What can hang from each mark:
vugavep: famane supun
supun: bidul pifes tozil tutiz
gotek: bidul tutiz
famane: tutiz vugavep
guma: gotek
pemak: vugavep
pifes: supun
tutiz: famane
bidul: gotek supun
tozil: gotek

Every row comes from one small tree of marks. The marks that hang from a mark follow it in brackets, in alphabetical order. Every link used is in the known rows. Which tree was each row made from?
Known rows:
tozil(gotek(tutiz)): [-.10,.00,-.06,-.03,.05,-.03,.12,-.08,-.10,-.18,-.05,.23,.08,.26,-.04,.02,.10,-.14,.28,-.12,-.08,-.01]
bidul(gotek(tutiz(famane)) supun(tozil)): [.02,.07,-.51,-.04,.20,-.20,.03,-.07,-.47,-.31,-.05,.12,-.04,.07,-.25,-.04,-.32,-.11,.25,.11,.02,-.17]
vugavep(supun(bidul)): [.01,-.06,.12,.04,.12,-.25,-.10,-.05,-.47,-.15,.12,.07,.13,-.11,-.02,-.30,-.18,-.15,.23,.04,-.03,-.13]
pemak(vugavep(famane(tutiz))): [.09,.19,.04,.06,.09,-.08,.13,-.04,-.20,.04,.16,.04,.05,-.12,-.10,.00,.10,-.23,.26,.03,-.14,.00]
pemak(vugavep(famane supun(bidul tozil tutiz))): [.18,.16,-.04,.13,.19,-.17,.07,.05,-.54,.00,.12,-.01,.12,-.12,-.01,-.08,.07,-.22,.31,.14,-.02,.01]
guma(gotek(bidul tutiz(famane(vugavep)))): [-.04,-.05,.04,-.03,.18,-.21,.05,-.06,-.12,-.16,.00,.25,-.07,.33,-.05,-.17,.06,-.44,.29,-.22,-.02,.14]
supun(bidul tozil): [.06,-.09,-.14,.10,.30,-.25,.05,.00,-.62,-.11,.01,.25,.18,-.38,.21,.16,-.08,-.25,.41,.13,.01,-.18]
supun(bidul pifes tozil(gotek) tutiz(famane)): [-.04,.01,-.48,.16,.41,-.10,.25,.11,-.66,-.11,-.22,.26,.10,-.04,-.14,.22,.11,-.51,.45,.27,-.06,-.12]
bidul(gotek(tutiz(famane(vugavep))) supun(pifes tozil)): [.06,.12,-.60,.04,.26,-.19,.09,-.06,-.46,-.26,-.17,.05,-.07,.25,-.39,-.08,-.24,-.22,.24,.22,.09,-.12]
vugavep(famane supun(bidul pifes tozil(gotek) tutiz)): [.09,.05,-.23,.14,.14,-.05,.19,.15,-.76,-.05,-.03,-.04,.30,.28,-.08,-.19,-.03,-.47,.32,.32,.03,-.09]
gotek(bidul(supun(tozil)) tutiz(famane(vugavep))): [-.08,.09,-.04,-.04,.29,-.13,.00,-.01,-.24,-.08,-.02,.25,-.01,-.04,-.12,-.18,-.13,-.55,.28,-.14,.09,-.07]
pifes(supun(bidul tozil(gotek))): [.23,-.09,-.05,-.04,.17,-.36,-.06,-.04,-.52,-.10,.03,.09,.07,-.16,.09,.03,-.12,-.11,.34,-.12,-.03,-.12]
tutiz(famane(vugavep(supun(pifes tozil)))): [.00,.06,-.09,.12,.29,-.45,.16,-.02,-.23,-.04,.10,.11,-.03,.18,-.23,-.26,-.08,-.26,.23,-.01,.05,-.09]
pifes(supun(bidul(gotek(tutiz(famane))) tozil)): [.14,-.03,-.10,-.04,.25,-.39,-.07,-.01,-.57,-.14,-.01,.11,.07,-.13,-.01,.03,-.26,-.21,.35,-.12,-.05,-.19]
gotek(tutiz): [-.17,.05,.10,-.03,.13,-.11,-.01,-.01,-.10,-.12,-.02,.26,.19,.17,-.06,-.09,-.04,-.39,.28,-.07,-.14,-.13]
vugavep(famane(tutiz) supun(bidul)): [-.03,.02,.05,.07,.02,-.11,.06,.05,-.61,-.05,.17,-.06,.28,-.05,-.03,-.41,-.30,-.36,.23,.09,-.08,-.21]
gotek(bidul): [-.04,-.03,.32,-.10,.11,.06,-.04,-.06,-.10,-.10,.08,.28,.05,-.12,.05,.06,.07,-.44,.30,-.05,-.09,.01]
gotek(bidul(supun(pifes tozil)) tutiz): [-.05,.08,-.05,-.10,.18,.11,-.09,-.03,-.27,-.11,-.12,.22,.07,.00,-.14,-.10,-.07,-.68,.28,.04,.02,-.09]
pifes(supun(bidul tozil(gotek) tutiz)): [.20,-.07,-.07,-.01,.22,-.29,-.08,.03,-.54,-.12,-.03,.13,.11,-.08,.08,.04,-.07,-.17,.38,-.08,-.14,-.12]
supun(pifes tozil(gotek(tutiz(famane(vugavep))))): [.04,.07,-.41,.08,.25,-.11,.24,-.02,-.30,-.07,-.18,.16,.07,.35,-.15,.06,.11,-.42,.34,.15,.05,-.08]
tutiz(famane(vugavep(supun(bidul pifes)))): [-.05,.04,-.02,.14,.29,-.46,.15,-.02,-.28,-.04,.10,.11,-.03,.08,-.26,-.27,-.08,-.24,.22,-.03,.05,-.06]
guma(gotek(bidul(supun) tutiz(famane(vugavep)))): [.01,-.04,-.07,-.04,.17,-.23,.00,-.09,-.17,-.18,.01,.19,-.14,.26,-.15,-.26,-.01,-.37,.24,-.18,.04,.13]

Write each row's tree:
[-.10,.05,-.14,.03,.12,-.16,.18,-.06,-.14,-.14,-.06,.15,.02,.39,-.20,-.16,.07,-.19,.24,-.11,.01,.00]
tozil(gotek(tutiz(famane(vugavep(supun(pifes))))))
[.20,.00,-.02,-.05,.23,-.31,-.02,.03,-.31,-.07,.01,.14,.01,.15,-.02,-.04,-.03,-.25,.34,-.17,-.12,-.06]
pifes(supun(tozil(gotek(bidul)) tutiz(famane(vugavep))))
[.01,.04,-.20,.12,.37,-.29,.15,.11,-.32,-.07,.01,.29,.12,.12,.03,.02,.02,-.33,.40,.09,-.14,-.14]
supun(tozil tutiz(famane(vugavep)))
[.07,-.05,-.16,-.07,.13,-.07,-.05,-.09,-.26,-.20,-.08,.18,-.07,.27,-.10,-.16,.01,-.47,.27,-.03,.01,.09]
guma(gotek(bidul(supun(pifes tozil)) tutiz))
[.11,-.09,-.05,-.01,.16,-.22,.00,-.09,-.19,-.19,.06,.17,-.17,.20,-.10,-.19,.06,-.26,.25,-.08,-.02,.18]
guma(gotek(bidul(supun(tutiz(famane(vugavep))))))
[-.14,.04,-.22,.10,.28,-.09,.12,.00,-.51,-.17,-.20,.17,.08,.00,-.28,.12,-.06,-.44,.33,.20,-.03,-.11]
supun(bidul(gotek(tutiz(famane))) pifes)
[.20,.00,.00,-.08,.18,-.34,-.03,-.04,-.28,-.06,.02,.11,.01,.13,.00,-.08,-.09,-.24,.31,-.25,-.02,-.08]
pifes(supun(tozil(gotek(bidul tutiz(famane(vugavep))))))
[-.07,.03,-.13,.09,.23,-.15,.00,.04,-.55,-.20,-.06,.07,.09,.13,-.29,-.22,-.14,-.33,.27,.21,-.12,-.13]
vugavep(supun(bidul(gotek) pifes tutiz(famane)))
[.01,.11,.04,.07,.03,-.04,.12,.14,-.41,-.02,.05,-.05,.26,.50,-.27,-.35,-.04,-.52,.21,.28,-.10,-.07]
vugavep(famane supun(pifes tutiz))
[.12,.19,.02,.14,.16,-.11,.08,.04,-.45,.03,.06,-.05,.08,.00,-.21,-.12,.13,-.31,.27,.20,-.05,.05]
pemak(vugavep(famane supun(bidul pifes tutiz)))
[.10,.09,-.14,.04,.06,.07,.18,.13,-.54,-.04,-.01,-.03,.26,.48,-.11,-.22,.02,-.54,.28,.28,-.01,-.05]
vugavep(famane supun(pifes tozil(gotek(bidul)) tutiz))
[-.11,.05,.14,-.13,.12,.07,-.13,-.04,-.16,-.14,-.02,.24,.05,-.06,-.11,-.15,-.09,-.54,.25,-.10,-.03,-.05]
gotek(bidul(supun) tutiz)
[.05,-.02,-.20,-.02,.21,-.20,.03,-.08,-.24,-.16,-.06,.18,-.13,.30,-.17,-.22,.00,-.47,.26,-.09,.07,.11]
guma(gotek(bidul(supun(pifes tozil)) tutiz(famane(vugavep))))
[-.07,.09,-.25,.03,.22,-.17,.10,-.03,-.31,-.23,-.10,.13,.07,.37,-.19,-.05,-.15,-.22,.29,.06,-.04,-.10]
bidul(gotek(tutiz(famane(vugavep(supun(pifes tozil))))))
[.03,.02,-.31,.11,.32,-.23,.22,.07,-.31,-.12,-.04,.27,.07,.21,.04,.08,.11,-.19,.40,.04,-.09,-.06]
supun(tozil(gotek) tutiz(famane(vugavep)))
[-.01,-.02,-.31,.13,.38,-.27,.12,.02,-.67,-.20,-.09,.23,.15,-.18,.16,.17,-.16,-.20,.44,.09,.05,-.16]
supun(bidul(gotek(tutiz(famane(vugavep)))) tozil)
[-.10,.04,.04,.10,.28,-.27,.11,.08,-.13,-.08,.04,.27,.06,.18,-.13,-.08,.06,-.28,.31,.00,-.20,-.06]
supun(tutiz(famane(vugavep)))
